Every row comes from one small tree of marks. The marks that hang from a mark follow it in brackets, in alphabetical order. Every link used is in the known rows. Which tree was each row made from?
In the rows, zero is written as 128.
Known rows
gine[dotu[pezov] genuzek radosut]: [115 111 184 162 165 148 162 140  96  89 114 129 118 148  56 142 148 125
 157 151 137 117  83 113 117 158 163 145 135 169 117 102 107 126]
gine[genuzek radosut[pezov]]: [126 119 155 130 146 138 137 137 101  80 136 123 135 125  83 149 143 153
 123 137 140 120  96 123 116 164 167 133 118 155 124  98 108 110]
gine[dotu[fesil] genuzek]: [118 105 174 155 152 115 142 138  91 111 131 125 111 157 119 145 156 106
 128 112 116 115  97  88 111 134 142 109 112 139 107 135 113  94]
veken[gera radosut[fesil gine tefol[dotu]]]: [127 119 113 157 144 153 154 177  83 168 105 120 166 125 100 139 209  60
  85 202  59 141  80  84 109 185 131  94  53 137 125  93 104  91]
gera[veken[radosut[fesil[dotu] pezov tefol]]]: [114 103 142 110  86 166 141 194  89  93 127 126 148 106 105 163 153 126
  66 176 165 155  44  54 124 155 117  58  72 180 160 120  87 106]
gera[veken[radosut]]: [106 129 127 134 109 123 141 157 120 127 135 113 145 125  96 131 127  97
  92 142 177 142 105 130  97 144 134  88 129 165 144 142 110 150]
gera[veken[radosut[tefol]]]: [105 136 102 139 110 148 154 176 113 125 128 130 143 112  99 135 157 115
  80 176 169 149  92 103 107 154 129  77 133 161 146 143  95 148]
nufezu[fesil[dotu[pezov]]]: [126  87 188 118 126 164 142 107 119 128 130 124 133 116  92 157 138 126
 153 113 134 123 101  97 111 102  99 111 114 152 136 115 154 151]
gera[veken[radosut[gine[dotu]]]]: [ 93 128 126 157 149 140 143 170  88 139 125 132 135 135  84 140 149  82
  72 142 152 153  92 114 100 166 136  86 115 152 118 134  77 112]
tefol[dotu[fesil] radosut[gine[genuzek] pezov veken]]: [119 110 152 171 222 108 120 103  67 170 104 125 159  90  78 160 189 125
  97 130 147 120  79  93  58 147 150 106  75 137 116 111  83  21]
tefol[radosut[fesil pezov]]: [158 124 122 132 140 126 101 139 110 110 115 116 141 120 127 142 149 141
 114 147 140 134  75 116 123 131 145 138  88 132 132 108 103  75]
nufezu[fesil[dotu] pezov]: [109  92 166 109  95 130 113  98 101 125 161 122 136 124 102 161 133 124
 109 112 139 118 110 119 120 135 101  96  91 127 108 123 150 165]
gine[dotu genuzek[tefol[radosut]]]: [ 97 123 121 179 174 131 150 177  97 121 131 124 107 127  84 150 164 141
 150 138 138 125  88 102 109 160 163  99 120 149 105 176  82 137]
veken[radosut[gine tefol]]: [113 127  87 141 156 153 152 168 113 134 115 142 147 104 108 123 177 113
  96 198 115 162 117  98 111 167 128 111 107 131 135 115  96 118]
radosut[gine]: [119 126 122 138 157 139 128 118 113 148 119 136 139 123 124 130 139 126
 118 130 114 136 139 128 119 143 124 125 118 109 119 119 107  97]
veken[gera radosut[gine[dotu[fesil]] pezov tefol]]: [114 115 123 153 193 156 140 158  71 137 118 151 128  94 129 162 221  75
  86 175  91 158  57  64 116 174 147 102  87 153 111  76  95  74]
gine[dotu[fesil pezov tefol[radosut[veken]]] genuzek]: [113 104 182 199 200  98 178 127 102 127 121 123 130 111  73 142 200 143
 148 132 169 123  57  69  93  91 137 124 142 160 145 140  85  72]
genuzek[gine]: [101 138 123 151 149 138 113 129 132 157 123 121 129 122 148 124 108 120
 124 147 131 110 135 137 125 123 118  94 130 127 100 108 115 134]
dotu[gine pezov]: [144 120 152 136 162 159 134 102 114 140 103 125 149 118 119 119 136 144
 166 131 168  96 124 137 114 100  94 151 151 158 160  97 129  94]
radosut[gine pezov]: [131 120 125 124 176 147 112 116 104 140 118 141 138 105 124 144 142 154
 111 133 138 129 119 117 122 142 130 136 117 124 124  98 107  76]
fesil[dotu[gine[genuzek radosut] pezov tefol]]: [115 111 180 160 151 160 193 149  99  92 141 116 136 128  55 143 154 166
 184 135 161 107 103 111 117 112 100 107 143 188 170 109  98 124]
radosut[gine pezov veken]: [121 112 139 134 181 135 118  99 105 147 104 151 163  83 131 141 156 145
  86 118 139 139 108 103 113 132 127 139 118 123 130  97  92  49]
fesil[dotu[gine[radosut[tefol veken]] pezov]]: [108 125 162 155 158 183 168 123  91 108  85 164 157  90 102 145 163 127
 137 156 147 140  84 103 119 132  94 114 125 173 152  77  95  92]
radosut[pezov tefol veken]: [125 127 120 132 154 148 126 125 110 124 108 158 148  74 137 141 170 168
  84 152 147 140  81  81 130 133 136 129 132 139 141 107 101  79]
gine[dotu[fesil pezov tefol[radosut]]]: [129 128 144 180 188 120 148 132 111 127 126 127 105 124  90 147 188 130
 172 157 167 124  72  99 114  92 132 120 144 161 132 124 110 104]
genuzek[gine tefol[dotu[pezov]]]: [ 89 131 144 167 185 171 122 129 114 192  92 114 133 108  99 151 131 129
 175 189 174  70 126 124 101 123 117  71 124 177  95 108 125 154]
radosut[gine[dotu[fesil]] tefol veken[gera]]: [ 96 123 149 183 188 141 151 118  74 162  97 165 143  98 155 154 215  71
  83 128  61 152  82  68 120 152 125  99 107 109  93 105  77  42]
veken[radosut[fesil gine[dotu[pezov tefol]]]]: [133  96 163 170 168 146 171 174 106 113 114 116 149 140  84 120 190 109
 126 186 134 133  70  72 126 118 118 131 106 159 144 100  97  88]
nufezu[fesil[dotu[gine tefol]] pezov]: [121 112 157 130 118 138 132 107  96 126 178 122 152 116 113 154 160 151
 125 107 168  95 116 129 122  95  67  86 129 138 138 123 131 142]
tefol[dotu radosut[fesil]]: [146 137 119 152 136 118 113 151 105 145 106 111 142 145  97 138 154 104
 123 163 118 120  89 125 106 140 138 108  71 133 109 126 117  98]
gera[veken[radosut[fesil gine tefol[dotu]]]]: [117 133 116 159 126 160 147 182  72 158 100 119 175 134  82 143 183  81
  62 202 135 130  78  88  91 177 123  54  71 147 128 124  79  80]
nufezu[fesil[dotu[tefol]] pezov]: [107 100 158 122  97 124 136 115 111 120 184 118 138 120  96 159 157 153
 121 124 152 114 110 109 132 108  93  81 116 132 124 136 140 173]

Which tree is each row?
[130 111 139 144 162 155 147 144 106 145  93 121 136 112  81 137 189  87
 138 223 158 119  79  82  82 134 121 102  98 190 139  94 147 129] | veken[radosut[tefol[dotu[fesil pezov]]]]
[108 133 131 166 148 157 164 173  83  80 127 149 115 147  82 145 171 127
 115 170 100 134  82  94 135 185 167 110 125 141 101 122  91 126] | gine[dotu genuzek radosut[tefol]]
[104  85 169 151 132 149 175 149  83 122 103 136 169 116 117 144 178 135
  84 139  80 152  82  33 116 158 103  88  64 108 142 130  67  37] | radosut[fesil[dotu] gine[genuzek] tefol veken]
[140 127 172 149 178 144 128 112  73  89 129 122 151 126 119 152 158 125
 135 115 152  95 106 135  86 137 135 123 116 164 125  80 102  55] | dotu[fesil gine[genuzek radosut[pezov]]]
[124 115 159 141 149 162 167 132 120 129 138 123 126 113 100 133 149 172
 179 130 175 107 112 103 134  79  70 113 147 175 183 112 122 115] | fesil[dotu[gine pezov tefol]]
[ 92 160 136 175 170 151 112 155 101 119 119 143 114 144 124 143 124  86
 118 163 110 119 109 151 131 157 148  86 122 137  58  83 100 139] | genuzek[gine[dotu radosut]]
[117 103 157 134 101 146 152 152 110 115 103 149 154 112 147 141 159 119
  86 147  94 154  72  51 135 132  99  92  75 124 140 129  98  73] | radosut[fesil[dotu] tefol veken]
[117 106 141 161 137 121 151 128  82 123 188 102 150 119  71 154 177 173
 136 109 175  97  97 124  99 116  87  82 118 142 146 145 104 142] | nufezu[fesil[dotu[gine[genuzek] tefol[radosut]]] pezov]
[ 93 111 201 198 172 124 205 133  96 113 132 124 144 117  54 147 192 121
 148 128 114 124  64  89 130 133 156 137 156 171 141 103  87 114] | gine[dotu[pezov tefol] genuzek radosut[veken[gera]]]
[113 106 152 160 203 143 135 110  64 160  96 143 165  87 101 160 206 141
  86 160 132 113  80  56  79 153 135  90  88 138 117 107  88  18] | radosut[gine[genuzek] pezov tefol[dotu[fesil]] veken]
[106 145 172 190 179 141 125 158  91 102 116 135 156 120 137 147 160 112
  85 162 129 110  59  99 138 116 138  89 115 147  86  67  69  64] | genuzek[gine[dotu[tefol] radosut[fesil pezov veken]]]
[149 117 175 148 180 154 118  90  92 165  90 120 145 131 111 140 159 105
 165 140 167  73 115 131  81  97  93 120 120 172 134  85 148  74] | tefol[dotu[fesil gine pezov]]
[114 154 136 162 157 153 135 149  81  87 115 167 115 142 125 155 178  82
 114 171  96 140  85 105 127 162 153  98 112 138  74 102 104 106] | gine[dotu[fesil] radosut[tefol]]
[146 104 162 130 125 189 152 140  94 115  90 133 146 125 132 135 156 147
 149 163 132 117  82  74 130 113  66 109  99 156 169  97 113  72] | radosut[fesil[dotu[gine pezov]] tefol]
[127 132  94 138 182 175 113 138  79 160 107 152 138  95  96 152 180 160
  99 188 131 117  99  91 125 167 132 104 102 138 119  94 107  77] | radosut[gine pezov tefol[dotu]]
[126 104 203 166 156 170 189 128  86  93 159 110 156 128  57 158 172 149
 172 113 148  95  97 115 100  98  98 101 142 181 152 106 117 133] | nufezu[fesil[dotu[gine[genuzek radosut] pezov tefol]]]
[109  96 187 129 121 160 151 170  81  67 130 116 142 125  96 181 146 137
 142 141 120 121  74  76 118 167 152  83  63 170 116 122  88 103] | gine[genuzek[tefol] radosut[fesil[dotu] pezov]]
[155 127 144 151 166 166 116 132  74 144  82 147 184 102 135 136 187 138
  77 162 144  95  65  85 112 126 105 113  91 150 140  84  98  19] | radosut[fesil pezov tefol[dotu[gine]] veken]
[142  81 144 121 129 172 157 194  82  86 126 118 153 115 112 139 174 146
  95 170 133 132  49  51 113 153 101  95  65 182 181 100  94  75] | veken[radosut[fesil[dotu[gine[genuzek]]] pezov tefol]]
[106 133 147 167 141 136 174 142 100  96 116 146 161 112  96 137 171 132
 100 156 114 141  94 100 109 168 159 117 126 136 119 125  85 106] | gine[genuzek radosut[tefol veken]]
[132  89 158 146 139 122 161 174 101 113 121  94 170 147 100 118 159  96
  97 156  99 138 102  92  89 162 133 121  68 127 140 123  89  82] | veken[radosut[fesil gine[genuzek]]]
[ 83 139 178 186 192 151 133 120 107 133  81 148 141 117 108 141 130  87
 122 162 141 116  87 128 111 129 135 113 136 158  83  63  94 112] | genuzek[gine[dotu[pezov] radosut[veken]]]
[111 139 119 172 167 121 160 148 114 139 138 132 141  90 115 137 164 151
 128 108 153 143  97 110 117  95  83  96 125 148 162 139  82  90] | fesil[dotu[gine tefol[radosut[veken]]]]
[111 137 156 149 162 150 150 140  93  96 139 151 152  85 115 155 163 154
 114 113 159 129  85 111 129 110 105 105 128 174 154  86  90  72] | fesil[dotu[gine[radosut[pezov veken]] tefol]]
[118 135 154 139 158 131 121 110 108  98 111 151 158  94 113 149 146 122
  97 129 142 137  90 128 116 142 158 139 121 149 116  85 105  85] | gine[radosut[pezov veken]]
[105  98 204 173 204 131 151  83  86 171  85 144 148 106 125 151 189  64
 129 107  93 134  80  81 102 120 120 131 115 134 114  82  99  42] | radosut[gine[dotu[fesil pezov]] veken[gera]]
[136 115 110 145 137 153 151 177 102 120 102 129 167 127 131 118 182  93
  81 199  92 157  94  86 111 166 121 109  74 120 131 110  94  84] | veken[radosut[fesil gine tefol]]
[156 149 113 162 197 125 120 125  97 129 141 122 138  98 140 143 185 160
 139 131 187 109  98 131 105  85 111 112 138 155 148 108  97  59] | dotu[fesil gine tefol[radosut[pezov]]]
[144 139 180 161 184 158 123  95  80 135  89 127 153 133  90 151 162  82
 169 153 160  81 110 154  78 119 113 118 113 183 113  64 140  82] | tefol[dotu[fesil gine[radosut] pezov]]
[123 129 123 149 167 110 128 114 115 152 121 129 147  71 121 150 168 128
 102 110 129 153  70 120 117 136 154 138 115 140 141 102  97  90] | tefol[radosut[pezov veken[gera]]]
[113 115 116 153 158 153 162 144  95 138 120 140 144 120 106 128 171 164
 112 158 105 134 124  86 120 163 131 111 126 111 132 135  85  92] | radosut[gine[genuzek] tefol]
[136 138 167 155 125 141 127 161  91  77 114 135 132 169 122 145 142  75
 111 146  88 131  81 125 137 155 153 119  87 131  83 101 102  97] | gine[dotu radosut[fesil]]
[120  95 178 134 126 157 167 122 127 125 159 118 130 113  81 153 160 152
 163 122 144 119 103  88 127  78  93 101 139 165 155 125 148 156] | nufezu[fesil[dotu[pezov tefol]]]
[118  97 187 131 101 123 140 132 113 116 110 130 153 123 144 142 135 103
  97 107 101 147  86  74 123 116 101 101  70 129 138 126 109  75] | radosut[fesil[dotu] veken]
[113 114 191 148 123 130 164 146  99  95 140 129 160  93 119 172 177 110
 104 121  96 148  51  78 150 129 134 103  83 159 144  87  88  76] | gine[radosut[fesil[dotu[tefol]] pezov veken[gera]]]
[114  94 178 146 149 136 160 132  94 146 133 128 167  83 135 164 185 134
  94 105  88 149  68  52 144 116 103  99  79 129 157 100  76  33] | radosut[fesil[dotu[tefol]] gine pezov veken[gera]]
[115 114 174 151 173 153 132 113 103 166  96 122 130 110  97 165 162 107
 182 162 168  81 111 103  87 109 127  94 110 179 112 121 146 119] | genuzek[tefol[dotu[fesil pezov]]]
[ 86 160 125 176 184 161 124 129  84 167 100 147 159  74 113 167 179  99
  84 191 105 110  70 116 120 174 152  70 107 157  81  53  97 108] | genuzek[gine[radosut[pezov tefol[dotu] veken[gera]]]]
[118 101 153 147 162 127 139 130  88 152 106 130 165  80 125 167 178 106
  91 107  83 170  50  77 116 148 125 110  48 121 137  92  66  32] | tefol[radosut[fesil[dotu] gine pezov veken[gera]]]
[136  86 189 117 104 151 144 130 117 112 102 115 134 135 114 143 127 125
 153 140 126 130  85  80 132 112  97 123  81 154 155 105 133 103] | radosut[fesil[dotu[pezov]]]
[112 131 120 164 181 150 134 141 110 171  97 121 123 100  61 153 157 139
 185 179 175 102  99 125  92 133 139 108 117 176 119 138 126 146] | genuzek[tefol[dotu[pezov] radosut]]
[132 116 176 148 156 165 164 143  73  80 181 119 153 118  77 167 174 164
 132  99 142  98  92 114 107 115 114  92 125 175 140 103 104 113] | nufezu[fesil[dotu[gine[genuzek radosut[pezov]] tefol]]]
[131 154 124 154 177 171 132 123  84  99 101 168 169  85 134 139 175 141
  92 151 149 126  85 129 117 144 126 129 140 153 132  72  85  59] | dotu[gine[radosut[pezov tefol veken]]]
